Each row comes from the steps of one walk. Every step used is in the known rows, and no mark comes twice. Write the walk behind each row, first mark first.
Known rows:
fitu gobip budaz tebadu: [-114 -3 -255 17 47 27 75 -41 144 -260 -40 68 -82 144 -2 155 14 -127 -56 -4 -88 -116 -15 50 181]
rironuv vaved tebadu suna budaz fitu pobeken: [3 13 24 120 -420 183 -112 147 45 221 -14 -50 -126 22 -144 -31 145 -63 287 -64 16 189 54 -42 92]
fitu gobip: [43 37 -232 -117 310 -157 107 -46 -87 -116 35 54 25 97 -30 -51 -136 81 -129 93 3 -106 -113 9 -37]
gobip pobeken: [-27 66 -14 -57 33 28 121 -83 -146 187 16 43 156 -96 73 142 -140 -10 -53 -8 50 -125 76 -53 -160]
tebadu suna budaz fitu: [-8 49 -22 66 -257 96 -103 15 -74 139 -24 -18 -224 16 -299 -271 53 -18 103 282 -35 230 37 30 -87]
rironuv vaved tebadu: [88 -58 225 26 321 -175 25 -74 -292 220 86 0 211 -137 194 66 -86 172 -55 -175 -9 -26 -20 -15 -13]
tebadu budaz fitu gobip pobeken: [32 -50 -192 163 -237 259 91 231 -95 61 -156 176 -164 71 -107 144 51 -227 -88 93 288 -194 -82 -19 81]
rironuv vaved tebadu suna budaz: [-19 -13 167 101 71 14 -155 65 -96 251 -45 -66 -285 -126 49 -107 -18 -2 73 -206 -106 41 -12 48 -83]
budaz suna tebadu: [37 14 141 -163 159 -183 -75 53 34 -80 107 5 349 -97 64 -35 -130 125 94 -125 -50 -113 30 -46 -78]
fitu budaz suna: [-163 41 -173 -214 322 -147 85 -182 63 -139 -44 6 381 -20 -129 8 -73 -121 -11 -265 -56 52 -88 -96 -229]
rironuv vaved: [32 50 131 -70 266 -265 55 -144 -189 189 92 26 527 -135 -54 -16 -105 132 -84 -137 -29 -312 -48 -27 -123]
budaz fitu gobip pobeken: [90 -7 -298 0 -81 147 129 159 -62 4 -19 153 -45 85 -146 46 27 -40 -50 149 186 -88 26 -46 110]
vaved tebadu: [68 -59 185 13 288 -103 49 -170 -344 103 92 -27 -105 -48 273 30 -176 172 -60 59 -10 338 7 -7 -67]
pobeken gobip budaz: [8 -12 -57 49 43 71 73 -149 -130 -84 33 54 -116 108 -187 -35 50 12 -196 2 4 -283 -6 18 -113]
vaved tebadu suna budaz fitu pobeken gobip: [86 -58 -84 128 -477 413 -54 180 108 35 -15 -36 -721 180 -250 -166 170 -56 241 201 67 406 87 -15 108]
gobip budaz fitu pobeken: [-47 68 -109 47 -423 92 91 -163 -72 -42 83 19 306 179 -241 101 145 -37 66 158 56 2 37 -85 7]
tebadu suna budaz fitu pobeken: [-57 119 -121 -1 -519 181 -55 30 128 93 -12 -61 -96 109 -363 -162 80 -85 257 237 -19 242 35 -48 -62]
pobeken gobip budaz tebadu vaved rironuv: [-11 -120 221 119 25 3 40 -146 187 -69 -97 -83 -209 26 224 -25 149 -38 -140 55 -79 -135 28 93 185]
budaz suna tebadu vaved rironuv: [94 -52 405 -106 339 -340 -113 34 136 -4 14 -128 281 -136 366 -132 -33 142 -9 -82 -39 -121 -21 8 -6]
budaz suna: [-40 45 -37 -175 149 -216 48 -97 -22 -29 71 22 486 -30 21 -15 -95 71 -6 -134 -70 91 47 -89 -216]
suna budaz fitu gobip: [125 -52 -252 37 -111 139 10 64 -88 -11 -29 100 -106 136 -247 -233 39 -73 18 345 91 -187 -122 3 -52]
budaz suna tebadu vaved: [93 -11 11 -163 318 -292 -100 129 182 14 105 -46 435 -207 218 -5 -82 178 -59 -234 -38 -154 36 27 -111]
sopul gobip pobeken: [-18 47 -34 -133 146 9 150 -13 -133 -84 -41 19 -48 -41 286 142 -79 -30 -126 103 71 231 -36 -67 65]
suna budaz: [18 12 60 -28 37 19 5 -173 -175 175 15 3 70 -36 -71 -124 -129 -7 14 175 -58 -188 -64 1 -322]
suna tebadu: [94 33 238 -87 255 -148 -38 -52 -160 36 128 -19 112 -105 35 -93 -197 202 -3 107 -20 -154 -23 17 -53]
gobip budaz suna tebadu vaved: [5 -6 -22 -42 199 -182 -137 80 208 -61 65 -42 337 -133 152 69 78 78 -119 -357 -65 -325 27 52 -117]
tebadu vaved: [77 23 -55 -90 364 -295 64 -141 -102 188 81 -49 304 -163 144 -15 -120 196 -235 17 -25 -30 -7 62 -199]
budaz tebadu vaved rironuv: [6 -49 326 -33 227 -257 43 -209 55 103 -42 -129 148 -129 406 -18 -64 96 -38 188 -101 182 9 58 131]

Which walk is each row?
[-32 22 132 22 234 -114 -42 -38 -195 62 35 -93 -395 -32 169 -28 -149 191 -20 -19 -88 587 64 34 20]
vaved tebadu suna
[26 -17 -309 -64 301 -171 -120 254 352 -255 -4 12 135 18 101 44 100 15 -154 -379 -20 -440 -52 81 15]
fitu gobip budaz suna tebadu vaved
[-84 22 14 -204 365 -110 -44 -37 124 -191 -5 -7 250 -73 -80 -47 -84 -31 74 -283 -26 -121 -85 -62 -116]
fitu budaz suna tebadu
[41 -19 323 79 128 -33 -71 24 -181 114 -23 8 -38 -117 73 25 -167 27 -40 49 82 -226 -126 49 -86]
suna tebadu budaz
[-85 99 -24 -17 -21 0 -91 -61 -21 114 -40 -74 -234 -25 -126 -202 -93 -16 46 78 -132 73 -12 44 -241]
tebadu suna budaz
[-146 23 -96 66 -130 141 -11 -10 247 -193 -47 -28 -438 92 -171 21 100 -106 -19 -60 -151 151 154 86 179]
pobeken gobip budaz tebadu suna
[100 -70 -27 174 -203 303 -30 373 -22 24 -115 157 -284 18 -55 121 35 -159 6 94 320 -353 -93 24 194]
suna tebadu budaz fitu gobip pobeken
[-26 4 -175 -76 140 -54 -91 192 207 -371 7 66 67 132 -49 28 58 -69 -18 -276 -28 -394 -59 5 37]
fitu gobip budaz suna tebadu
[-205 105 -194 8 -411 222 39 19 425 -244 -30 -65 -341 182 -244 115 118 -147 141 -100 -149 168 170 29 224]
fitu pobeken gobip budaz tebadu suna
[-22 25 -105 -92 -239 166 -29 129 367 -285 86 17 98 160 -200 69 132 -69 152 -301 2 -379 71 -77 4]
fitu pobeken gobip budaz suna tebadu
[-237 86 -80 -32 -7 -30 -13 -43 165 -372 -115 -96 -363 71 200 85 74 -135 -59 24 -183 601 9 61 362]
sopul gobip budaz tebadu suna
[-63 -16 64 -3 -110 93 7 -147 29 116 -41 1 10 -79 28 0 -130 -94 147 180 -131 -12 18 26 -90]
suna budaz tebadu
[3 1 -11 114 -162 -1 35 -187 -262 10 69 55 167 87 -187 -19 127 23 -103 179 38 -6 22 -18 -19]
gobip budaz fitu
[-63 33 -32 -62 178 -102 80 -196 -215 -260 0 -20 -23 95 204 49 40 -22 -215 77 -27 169 -143 -12 65]
sopul gobip budaz
[-155 9 18 52 -48 11 54 -215 -24 -71 5 3 141 6 57 165 -3 -46 -9 15 -138 20 74 27 48]
gobip budaz tebadu
[-85 -15 -77 42 90 -107 29 -149 119 43 -16 -46 216 -112 208 207 37 -3 -155 -67 -137 -41 75 102 25]
gobip budaz tebadu vaved
[-10 22 182 35 276 -185 -68 35 -154 178 36 -66 -94 -123 105 -4 -62 183 -13 -262 -85 259 50 24 77]
rironuv vaved tebadu suna
[137 11 -125 -47 -337 147 156 -18 -5 -35 118 63 98 162 -330 -80 83 42 86 266 141 59 55 -90 62]
budaz fitu pobeken gobip
[55 -62 98 166 -201 186 -138 57 -200 162 -25 -44 -529 8 -43 -191 60 30 125 218 -6 502 54 28 21]
vaved tebadu suna budaz fitu
[86 -147 -45 284 -130 277 38 342 -162 213 -169 176 -217 -23 102 271 129 -181 -52 -201 311 -240 -80 -19 249]
rironuv vaved tebadu budaz fitu gobip pobeken
[-42 1 37 -125 141 -103 -77 85 89 -410 -10 -11 89 42 271 49 86 -45 -57 -192 -47 65 -92 -40 143]
sopul gobip budaz suna tebadu
[-1 -17 -37 -74 212 -211 61 -109 108 126 27 -53 313 -197 258 90 -118 148 -84 48 -98 156 76 80 19]
budaz tebadu vaved
[-99 6 52 -22 8 -98 20 -36 -68 43 -75 43 290 -59 36 121 -85 -92 -45 -171 29 13 -65 -63 -232]
tebadu budaz suna
[60 61 -142 -134 -86 49 162 -81 70 -27 95 2 69 122 -220 -31 -89 42 44 84 31 -69 13 -71 -99]
fitu pobeken gobip
[49 69 -64 -71 -266 1 126 -135 -91 56 130 21 370 97 -198 5 1 88 124 262 72 204 37 -106 -1]
budaz fitu pobeken
[114 -62 322 163 -118 79 -86 87 -248 118 3 57 -39 -72 -65 -38 -17 26 21 242 192 -102 -115 18 61]
suna tebadu budaz fitu
[38 0 -195 -93 -128 49 -57 207 507 -185 44 -26 187 28 -61 82 166 3 2 -409 7 -431 77 -5 -36]
fitu pobeken gobip budaz suna tebadu vaved
[72 -37 -41 110 -459 277 119 39 -11 48 -45 84 -65 151 -307 17 103 -103 45 211 248 -15 -49 -59 44]
tebadu budaz fitu pobeken gobip
[68 -68 154 190 -157 100 -163 127 -150 264 -29 -8 -253 -75 -85 -154 129 11 133 -25 -5 166 32 23 62]
rironuv vaved tebadu suna budaz fitu
[41 -64 -233 177 -253 410 -79 363 27 63 -160 57 -823 96 -37 -27 128 -159 122 56 124 224 69 28 163]
vaved tebadu suna budaz fitu gobip pobeken
[7 -81 330 47 32 -60 -36 -163 121 203 -126 -131 -34 -117 329 -118 -34 -51 62 228 -132 -48 -34 79 -21]
suna budaz tebadu vaved rironuv
